Each row was made from one small tree. Brackets hold a mark, then the marks that hang from it, in alphabetical order. Every link used is in the known rows. Write each row's tree.
Known rows:
(C (H (T L))): [ -5.9  -2.2 -38.5  23.3   2.7  -3.3 -23.8 -30.5   0.1 -49.9  -9.1  16.5
  -8.4  18.5  52.2  19.7 -23.2 -15.1  15.2  -3.5  -0.5 -13.2  60.1]
(D (G M P)): [  6.3  -3.9 -48.0 -23.4 -22.9 -22.8 -30.0 -20.5  -0.4 -13.3   1.9  -2.0
  17.9  43.5  14.2  -0.5 -19.9 -15.5   7.0  30.4   1.3  10.0  47.4]
(H (T L M Z)): [ 22.3 -26.7 -16.6  13.7  -7.7  -9.6 -29.7  -1.3  -5.7 -49.2   4.5   9.0
  42.3 -22.4  16.4  12.1 -77.6 -30.2  27.5   3.3  13.1 -25.6  14.5]
(Z (G D)): [ -0.7 -45.2 -23.9  16.5   1.9  -4.4 -38.1  -4.7  -7.3 -17.6  31.8  18.0
   4.4  -7.6  13.5   4.6 -20.0 -22.9 -22.2 -10.4  20.5  21.6  28.7]
(T L (Z (G M))): [ 16.4  -7.8   7.6 -23.7 -48.0 -34.3 -51.3   8.6 -19.8 -39.7  -2.9 -15.1
  60.8  23.7  -4.9  10.0 -70.5 -36.4  23.3  -7.4  18.5  -7.8  38.4]
(M G): [ -4.8   3.2 -31.6  18.8 -27.8 -34.8 -32.9 -23.5   7.9  -7.2   1.8 -10.5
  37.3  33.2  28.3 -18.5  -0.9 -46.1  -1.9  14.8  13.9 -15.5  16.7]
(M T): [ -4.7  -2.1 -16.0   8.9  -0.1   8.1  -1.1 -13.9  26.9 -10.5  16.6  -1.3
  36.9  11.3  26.6  20.4   8.1 -11.2  -5.7  14.1  11.9 -12.6  14.1]
(H (T Z)): [  5.3 -30.5 -18.3  31.4  10.7   1.2 -17.4 -32.3  54.3 -38.0 -18.7  12.5
  50.0   9.1   5.6  26.3 -40.6 -28.4  -3.5   8.1  19.9 -20.1  11.8]
(Z (G D (M (C H)))): [ 35.9  -8.3  37.8  -3.4  -1.3  12.5  -4.2   7.2 -34.9 -16.3  -1.3  14.9
 -19.9   8.1  48.4 -17.7 -15.9   5.9  -4.4 -11.5  27.6  -9.9  16.9]
(D (G (M T) Z)): [-29.0  10.8 -18.9  -1.5  -4.4   3.3  39.3 -25.6  -6.2  33.0  25.7  19.7
  33.8  15.2  11.2  27.4  21.2  22.3   6.8  39.6 -32.2   2.0  30.7]
(C (H (T Z))): [ 15.4  -9.5  -6.0  42.9  15.3   2.7  -5.5 -23.4  37.9 -70.0 -27.3  30.8
  33.2  25.1  28.9  19.0 -40.9 -24.2  -9.8   4.9  44.2 -29.8  27.7]
(T L (Z G)): [ 10.1 -15.1  -3.5  -5.7 -39.9 -27.1 -57.9  -5.0 -13.9 -51.2   5.2  -1.9
  43.8  10.0  -6.4  24.5 -71.4 -65.5  17.6 -23.5  33.7   9.9  43.4]
(H (T L (M G))): [ 19.1  -4.0 -38.7  15.7 -19.4 -23.7 -44.2  -3.4 -31.7 -14.3  35.4 -19.9
  23.3   5.7  50.6  -8.9 -41.3 -29.4  34.4   5.2  -9.3 -37.2  30.8]
(Z (G M)): [  6.2 -15.2 -19.3  -5.8 -31.2 -27.2 -50.0  -3.4  -3.5 -24.0  12.5  -7.7
  48.4  29.0  14.6   0.3  -9.2 -21.4  -3.4  -5.8  19.8  -4.6  27.7]
(M C (G D) (T Z)): [ 34.3   0.2  64.7   6.8  -2.8  31.7  28.3  10.2   9.4  36.9   0.1 -17.9
  17.7  -2.4  18.3   1.6 -39.7 -18.2  14.3  26.0  21.2 -31.5 -24.7]
(C H): [  3.2   5.3 -24.4  23.1  -5.3 -16.1 -15.5 -28.6  11.5 -57.8 -18.4  33.9
  18.8  25.1  39.7 -12.5   3.7 -31.8 -18.2   6.5  39.2  -2.5  34.6]
(M C): [  7.3  -0.2  -7.1   5.4  -4.8   4.9  -0.7 -35.9  27.4  -7.3 -29.9   1.3
  11.4  -1.3  30.1  -1.9  12.5 -29.1   3.6  -3.3  14.5  -6.6 -14.2]
(D (G P Z)): [-17.1 -18.4 -49.6   9.6  -9.8 -19.4  -8.8 -58.4 -12.0   1.9  11.8  34.5
 -19.3  18.1  -8.8  16.8 -12.4 -24.3 -12.4  23.7   3.1  31.5  35.7]
(H (T M Z)): [ 32.6 -33.7 -11.3  32.6   7.1   0.1 -12.5  -6.2  28.9 -51.8   0.7  20.3
  58.1  -9.2  15.9  11.2 -54.4 -25.3   1.1  12.7  34.7 -34.8  -4.7]
(D (G (M C) Z)): [-11.8  10.9  -6.2  -6.8  -4.9  -3.0  37.3 -48.2  -8.9  37.2 -20.7  19.4
   8.4   4.8  11.7   1.3  30.9   8.9  16.3  19.6 -29.2   4.7   3.1]
(C (H T)): [  0.9  -9.7 -38.4  43.2  18.4   1.5  -8.8 -35.6  27.8 -48.9  -4.5  24.6
   8.2  29.6  51.0  14.5  -3.5 -10.3 -12.9   0.9  22.3 -24.0  35.3]

Which tree is each row?
[  9.9 -23.9  34.0  -6.7   7.4  22.0  24.4  18.4  25.7  -2.5  -6.8   2.0
  52.3  -3.7   6.5   1.4 -38.7  16.2   1.0  42.4   8.5 -16.6  -2.4]  (G D (M (T Z)))
[ 68.0  11.7  44.2  19.7 -14.2   5.3  12.4  -5.5  -3.4 -72.0 -32.1  35.8
  26.6  -7.8  35.4 -28.6 -42.1 -38.2   8.0  -0.8  69.1 -30.8 -18.0]  (T (M (C H)) Z)
[ 49.2 -22.7  18.1  23.4  10.3  19.5   2.9  -9.8  29.5 -29.6 -19.5  10.8
  35.8 -23.8  25.5  11.7 -49.2 -21.5  14.1   3.3  33.9 -42.3 -30.8]  (H (T (M C) Z))
[ 14.1 -35.1 -20.8  15.3 -10.1 -20.4 -39.1  -9.4  -7.1  12.8  11.3 -11.3
 -19.5  21.9  18.0 -26.8 -38.2 -28.0 -17.5  33.8  22.0   3.2  22.0]  (M (G D P))
[  3.5 -32.5   9.4  30.1   1.6   3.7   6.9 -12.9 -24.0  51.8  41.3  -7.2
 -32.9   1.3   7.3  -6.0 -27.5   9.0 -19.4  45.9   7.1  -7.0  11.1]  (M (G D P Z) T)
[  2.3 -18.1 -19.1  30.1 -29.9 -38.8 -28.0 -43.4  -8.8  19.5   7.6  -1.1
 -11.3  25.6  -3.1 -21.4 -16.5 -29.6 -19.9  32.0  24.1  -5.0   9.7]  (M (G P Z))
[ 52.2  -8.2  26.5   2.8 -16.1   4.3   2.5  -1.7  14.1 -38.1 -27.7  16.3
  46.2 -24.3  12.2 -17.2 -44.0 -41.6  12.6   3.9  48.0 -21.0 -38.1]  (T (M C) Z)
[  2.4   3.6   8.1  -8.8 -15.5   2.9  -6.7  -2.7  10.8 -22.5  -0.6  -5.7
  50.1   2.7   5.1  32.6 -52.0 -34.3  24.5  15.4  12.7 -12.8  26.3]  (M (T L Z))
[ 39.5  -3.3  -0.6  21.5  -5.6  -7.1 -18.7   0.8 -14.2 -81.6  -6.9  28.9
  21.1  -2.0  39.4   2.9 -78.0 -25.6  23.1   0.0  33.4 -32.3  34.2]  (C (H (T L M Z)))
[ 10.8 -13.2  12.8   8.6  -1.4   4.4  -4.4 -16.2  -5.1  29.8  -8.5  -8.7
  -4.6  -3.0  36.1 -27.6   0.5 -21.7   8.0  12.0   4.6  -8.9 -13.7]  (M C (G D))
[  7.7 -23.8 -54.3  10.7  -1.6  -6.8 -35.2  -7.5 -11.2 -37.1  20.2   4.0
  17.0 -23.0  38.6   3.7 -39.1 -15.7  27.3   4.6 -12.7 -14.1  29.6]  (H (T L M))
[ 14.5  -8.1  32.7 -16.3  10.3  40.0  32.5   5.2  11.3  38.6  -3.6  -6.9
   8.0 -15.7  35.7  -0.4   4.9  32.6   9.4  33.9 -14.7 -24.4 -16.5]  (G D (M C T))
[  7.2 -40.1 -12.2  -3.7  -6.1 -11.5 -34.1   7.7 -14.8  -8.7  18.3   2.0
  16.2   5.1  17.5  -8.7 -19.0   2.4 -12.7   7.3   6.8   8.4  26.0]  (Z (G D M))
[ -8.8 -56.6 -12.0  13.1   4.2 -10.1  -5.0 -25.8  -9.6  22.4 -13.6  23.3
 -23.6 -11.4 -11.4 -29.9 -21.2  22.7 -28.7  47.8  -2.7  15.6   1.8]  (G D M P Z)
[ 14.4 -46.4  23.6   1.1   3.9   9.8  15.9 -30.1 -11.1  46.9 -29.1   9.9
 -42.2 -21.4  -0.5 -32.2 -15.3  27.4 -11.4  38.4  -4.0   0.6 -23.0]  (G D (M C) P Z)
[  9.4   2.2  -3.9 -15.8 -22.9  -5.6  17.2 -45.3  -8.8  37.6 -16.3  11.9
 -22.9  14.6   3.9  -2.2   1.2   7.4   3.6  31.3 -11.9   6.2   6.7]  (D (G (M C) P Z))
[ 44.3 -41.3   4.0   8.8 -17.7 -10.6 -58.4   7.3  19.6 -30.8  11.6 -22.5
  34.9  42.0  -4.4  29.3 -81.7 -15.1  -5.7   6.3  42.6 -29.3  25.6]  (H (T (Z (G M P))))
[ 23.4  -8.0  23.4  11.7 -21.8   9.0 -14.2   8.7  18.2 -35.5  39.3  -4.7
  58.2  17.4  -3.3  44.3 -47.8 -38.1  -8.5  -6.5  49.2 -13.8  21.8]  (M (T (Z G)))
[ -7.7   1.3 -10.3  -9.4 -12.8   1.3  18.5 -24.9  -9.2  31.7  28.3   8.5
  -0.2  26.4   0.3  26.4  -9.1  19.7  -1.5  45.9 -14.4   3.1  34.6]  (D (G (M T) P Z))
[ 19.1 -28.8  18.1  25.3  -8.2   0.5   3.5 -35.7 -25.9  61.7  -4.9  -3.7
 -56.0  -9.8   3.7 -30.7 -19.3  -9.2 -14.8  29.7  12.1  -0.5 -17.7]  (M C (G D P Z))
[ 30.8 -12.6 -15.7   0.6  -1.9  17.6 -16.6 -12.4 -13.3  -8.8   4.5  -7.0
  -5.5 -29.8  52.5   9.5 -34.2 -12.1  36.7  -9.4 -13.0 -23.6   2.0]  (H (T L (M C)))
[ 27.2 -25.8 -14.1 -12.2 -38.8 -26.4 -68.2   1.4  -6.8 -21.8  19.8 -17.9
  18.1  38.9   0.8  -2.1 -40.1 -21.1 -15.7   6.2  38.0  -6.0  34.5]  (Z (G M P))
[-11.9 -12.1 -38.6  -9.6 -17.9 -28.8  -5.9 -41.8 -12.6   9.8   1.4  20.8
   1.4  25.9  -6.7  -0.2  -8.2   3.7  -5.3  38.3 -10.8  17.4  31.5]  (D (G M P Z))
[ -0.8   5.5  36.9   4.8  -2.9  26.0  49.7 -26.3  11.4  45.7 -12.8  -4.4
  11.9 -11.7  16.0   7.1  27.1  30.7   3.6  30.1 -11.4 -28.0 -22.0]  (G (M C T) Z)
[ 44.6  -7.4   1.2  25.9  -5.8   7.2 -10.6  -7.5  -6.1   9.0  15.6 -16.1
  11.3   0.8  58.2 -12.6 -15.7 -17.9  16.1   6.8   7.8 -50.7 -19.2]  (H (T (M C G)))
[ 34.8 -23.6  36.2   9.3  -9.4   6.3 -10.1  17.2   0.1  15.0  20.9 -21.6
   9.7  22.7   1.9  -1.4 -74.4 -24.3  -8.6  37.1  45.4 -18.8  10.0]  (M (G D P) (T Z))
[ 37.0 -22.5 -13.1  22.8  12.7  24.6  -1.6 -19.4  16.3 -14.0   1.0   5.8
   9.2 -24.4  51.3   2.3 -12.3  -4.7  10.7   2.2   8.4 -31.2 -20.3]  (H (T (M C)))
[ 33.1  50.1  44.2  11.6 -18.4  13.2  27.1  -3.1  -6.7  -0.8   7.6 -17.7
   2.7  35.9  69.7   0.4   9.1 -21.1   9.0   8.5  30.7 -49.0   7.6]  (M (C H) G T)
[ 46.2 -38.5 -17.8  13.4 -10.7 -22.7 -40.4  12.2 -38.6  -4.8  32.7  -2.0
 -14.1  -1.2  24.6 -54.0 -57.2 -26.6 -10.8  37.1  36.4  -9.3   8.7]  (T (M (G D P)))
[ 34.9   1.5  39.8 -35.3 -48.2 -13.1 -32.9   4.8 -14.4 -10.8 -17.9 -22.9
  38.5   7.7   7.7   9.8 -61.1 -33.9  38.5 -20.0  19.4 -14.8  13.9]  (T L (Z (G (M C))))
[ -2.6 -15.9  24.0  34.4   1.9   1.3  21.5 -36.9 -17.1  56.5  -6.4   7.4
 -24.6 -20.3  21.5 -29.8   9.0  -6.3  -3.5  21.7  -7.8  -1.2 -22.6]  (M C (G D Z))
